Each row comes from the steps of one walk. Every step used is in the known rows, and no mark comes twice. Write the walk behind each row, first mark first.
(in the rows, 128 means zero)
Known rows
vupam, tozu, vupim: [150 169 101 141 134  99 106  96 115  53 124 112 137 128 148 135 115 143
 118 122 144 146 132 118 126 150  83]
beku, vupim, dovazip: [197 140  98 156  87 125  99 171 120 117  92 156 138 152 140 160 128 108
 152 114  92 113 166 166 109 142 100]
zogeg, tedusu, dovazip, vupim: [145 182 118 136 160 140 121 155 109 170 135 115 126  86 118 115 128  59
 136  83 153  85  52 159 207 126  89]
tedusu, dovazip: [128 131  97 149 135 133 142 138 104 120 143 144 134 115 117 119 147  96
 108 112 158 110 100 148 165 139 114]
dovazip, tedusu: [123 124 120 105 135 141 135 151 117 105 134 131 137 140 145 101 124 180
 120 103 129 163 144 134 145 142 137]
zogeg, vupim, dovazip: [163 173 135 155  94 127 102 136 104 102  89 126 106 139 124 130 106  87
 167 133 100 118 140 116 106 154  98]
beku, vupim: [162 128 106 137 109 120 108 126 110 117 129 158 145 156 119 147 153 145
 110 110 127 109 141 144 116 119 104]
tedusu, zogeg, vupim: [138 138 133 155 116 139  99  90  77 120 129 108 110 120 115 119 164 128
 122 101 137  94  71  99 132 124 111]
vemo, vupim, dovazip: [176 149 129 148 100  96  90 140 119 136  96 119  99 139 138 108 102  71
 161 123 104  97 158 207 118 137 118]
vupam, vemo, vupim, zogeg: [188 110 123 133 140  41  88 149 143  81 141 106 108 132 132  79 156  76
  96 113 113  83 100 185 116 138 106]
tedusu, zogeg, vupim, beku, vupam, vemo: [193 117  82 172 137 107  64 139  87  84 130 102  65 119 130 129 184 100
  69  87 113  92  60 113 136  88 114]
zogeg, tedusu, dovazip, vupim, tozu: [174 194 133 131 179 125 114 173 144 140 141 116 145  76 138  86 113  21
 118  88 148  77  63 158 237 125  99]
tozu, vupim, dovazip, tedusu: [149 155 103 140 117 143 104 178 129  66  99 125 142 128 159 111  92 131
 150 122 108 162 179 138 125 165 110]
vupam, vemo: [158 124 112 128 148 102 134 169 131  94 142 132 109 142 141 116 148 103
 103  86 115 146  97 135 114 129 118]
vupam, tozu, vupim, dovazip, tedusu, zogeg: [189 166  76 149 121 133  84 154  96  58  93  88 128 113 191 123 117 146
 143  75 114 168 128 143 153 163  97]
vupam, beku, vupim, zogeg: [206 126 104 154 114  50  93 143 119  58 137 145 120 146 119 128 163 131
  82  96 111  88 135 150 101 124  83]
tozu, vupim, beku: [139 128 105 140 139 108  95 126 155  65 124 108 134 122 127 125  89 124
 117 191 128 117 161 109 118 113 116]
vupam, tozu, vupim, beku: [174 155  89 135 146  83  92 107 140  36 120  94 131 125 155 132  89 138
 115 168 135 144 155 111 130 129  91]
dovazip, vupim: [104 168 131 110 154 140 127 136 127 130 127 119 122 108 134 117 130 130
 148 109 137 114  91 152 190 121 131]
tedusu, zogeg, vupim, tozu: [172 148 144 153 130 129  91 106 109  94 133 109 124 117 135  88 148  85
 103 106 130  86  87 104 162 115 122]
tozu, vupim, beku, vupam: [142 130  84 153 130 116  68 120 142  78 112 122 116 110 125 146 118 120
  91 166 132 105 151 117 129 103 117]
vemo, vupam, tozu: [151 109 103 141 125 111 108 103 100  83 117 102  83 150 157 126 127 137
 108 107 131 160 151 142 126 141 128]
beku, vupim, tozu: [196 136 117 135 122 108 101 145 145  93 136 158 162 151 138 115 139 111
  92 113 118 104 155 151 143 119 114]
beku, vupim, dovazip, tedusu, zogeg: [197 127  77 146  96 159  89 189  90 124 104 138 141 139 165 136 155 151
 135  60  99 135 138 172 143 133 119]
tedusu, zogeg, vupim, beku: [160 120 121 155 128 123  88 103 101 106 121  90 106 112 126 114 132 124
 117 150 124  93  99  97 136  96 121]
vupim, dovazip, tedusu: [154 142 110 121 115 147 123 194 124 110  97 128 132 132 165 113  99 132
 159 105  98 171 169 153 136 155 134]

Write each row's walk
[133 128 118 139 135  99  88 121 155  67 118 107 161  99 128 118 121 109
 117 174 132  94 135 105 118 154 102]
tozu, vupim, zogeg
[178 112 109 134 113  96  87 131 138 103 121 140 169 130 120 138 159 135
 112 140 121  86 138 139 119 137 100]
beku, vupim, zogeg
[203 145  93 138 131  59  56  87 105  93 109  96  78 136 147 123 125 126
  94 123 134  95 143 192 150  95 113]
vemo, vupim, beku, vupam, tozu
[154 120 111 132 135 137  92 126  87  84 126  95 116 126 140  88 133 173
 111 124 128 130 115  99 154 107 128]
dovazip, tedusu, zogeg, vupim, beku
[162 165 159 115 165 109  89 156 164 145 115  84 141  72 133 121 114  76
 154 126 117  77  79 127 174 130  96]
dovazip, vupim, zogeg, tedusu
[230  91 118 179 109  53  65 146 111  88 123 116  69 150 118 124 146  90
  70  86  96  82 157 145  69 120  82]
vemo, vupam, beku, vupim, zogeg, tedusu
[106 167  95 132 156 142 139 149 101 123 137 133 135  94 122 110 146 100
 129  98 167  98  59 174 223 134 118]
tedusu, dovazip, vupim
[218 152 118 151 128  65 106 150 123  45 148 162 106 167 134 103 146 111
  65  68 113 104 148 161 125 107 101]
vupam, beku, vupim, tozu
[187 189  62 143 116 123  73 152 103  48  83 120 116 121 178 140 115 148
 126  73 118 170 163 148 148 167  92]
beku, vupam, tozu, vupim, dovazip, tedusu
[164 142 118 155 140 128 122 150 109 166 138 125 132 103 115 125 128  59
 115 102 142  99  93 126 150 129  87]
zogeg, tedusu, dovazip
[181 122 153 132 137  96  90 144 163 149 118  91 150  90 131 126 115  78
 131 146 108  91 114 101 116 140  96]
vupim, zogeg, tedusu
[164 167 113 133 173 123 110 170 130 142 129  98 122  82 128 118 101  61
 132 126 141  85  74 149 211 104 103]
zogeg, tedusu, dovazip, vupim, beku
[174 124  64 154 145  91  76 162 140  48 129 121  96 122 139 139 143 102
  66 124 117 118 122 125 115 105 108]
tozu, vupim, beku, vupam, vemo
[173 153 123 173  97 141  90 131  83 123  90 103 101 114 132 131 134  82
 159 107 101 100  98 119 124 138 108]
tedusu, zogeg, vupim, dovazip
[159 141 110 154 118 116  72 104 105  91 109 120  91 128 110 134 133 127
  98 147 126  94 136 101 129  97 114]
zogeg, vupim, beku, vupam
[241 142  90 179 128  50  92 162  95  92 145 140 123 120 106 128 164  64
  67  71 125  60  92 153 123 128  43]
vupam, beku, vupim, zogeg, tedusu, dovazip
[171 149 119 128 106 113  94 165 109 105 102 120 109 147 153  84  99 123
 154  99 105 134 177 211 136 148 127]
vemo, vupim, dovazip, tedusu
[234 137 131 165 121  45  77 151 123 100 133 125 116 133 117 137 146  94
  89  83 100  74 124 130  84 116  58]
vupam, beku, vupim, zogeg, tedusu
[166 143 133 133 137 142  95 132  96  70 138 112 132 126 148  61 145 139
  97  80 132 121 101 109 177 128 128]
dovazip, tedusu, zogeg, vupim, tozu
[209 168  93 160 153  74  81 125 125  74 127  87 166  79 136 126 125  58
  98 127 152  93  91 108 151 164  37]
vupam, tozu, vupim, zogeg, tedusu, dovazip
[161 164 152 134 130 109 105 108 125  69 132 130 131 138 122  82 118  93
 112 133 129 103 128 103 143 130 110]
zogeg, vupim, tozu
[194 109 110 135 148  47  96 151 137  79 142 108  78 155 136  86 124  89
  93 129 111 107 132 190 116  98 118]
vupam, vemo, vupim, beku
[208 170  73 171 144  78  51 122 113  85 116  95 143  72 134 146 152  56
  75 104 154  75  83 118 159 155  39]
beku, vupam, tozu, vupim, zogeg, tedusu, dovazip
[212 124 134 144 117  92  74 148 144 146 120 121 166 119 120 148 140  94
 113 126 104  72 130 119 106 128  74]
beku, vupim, zogeg, tedusu
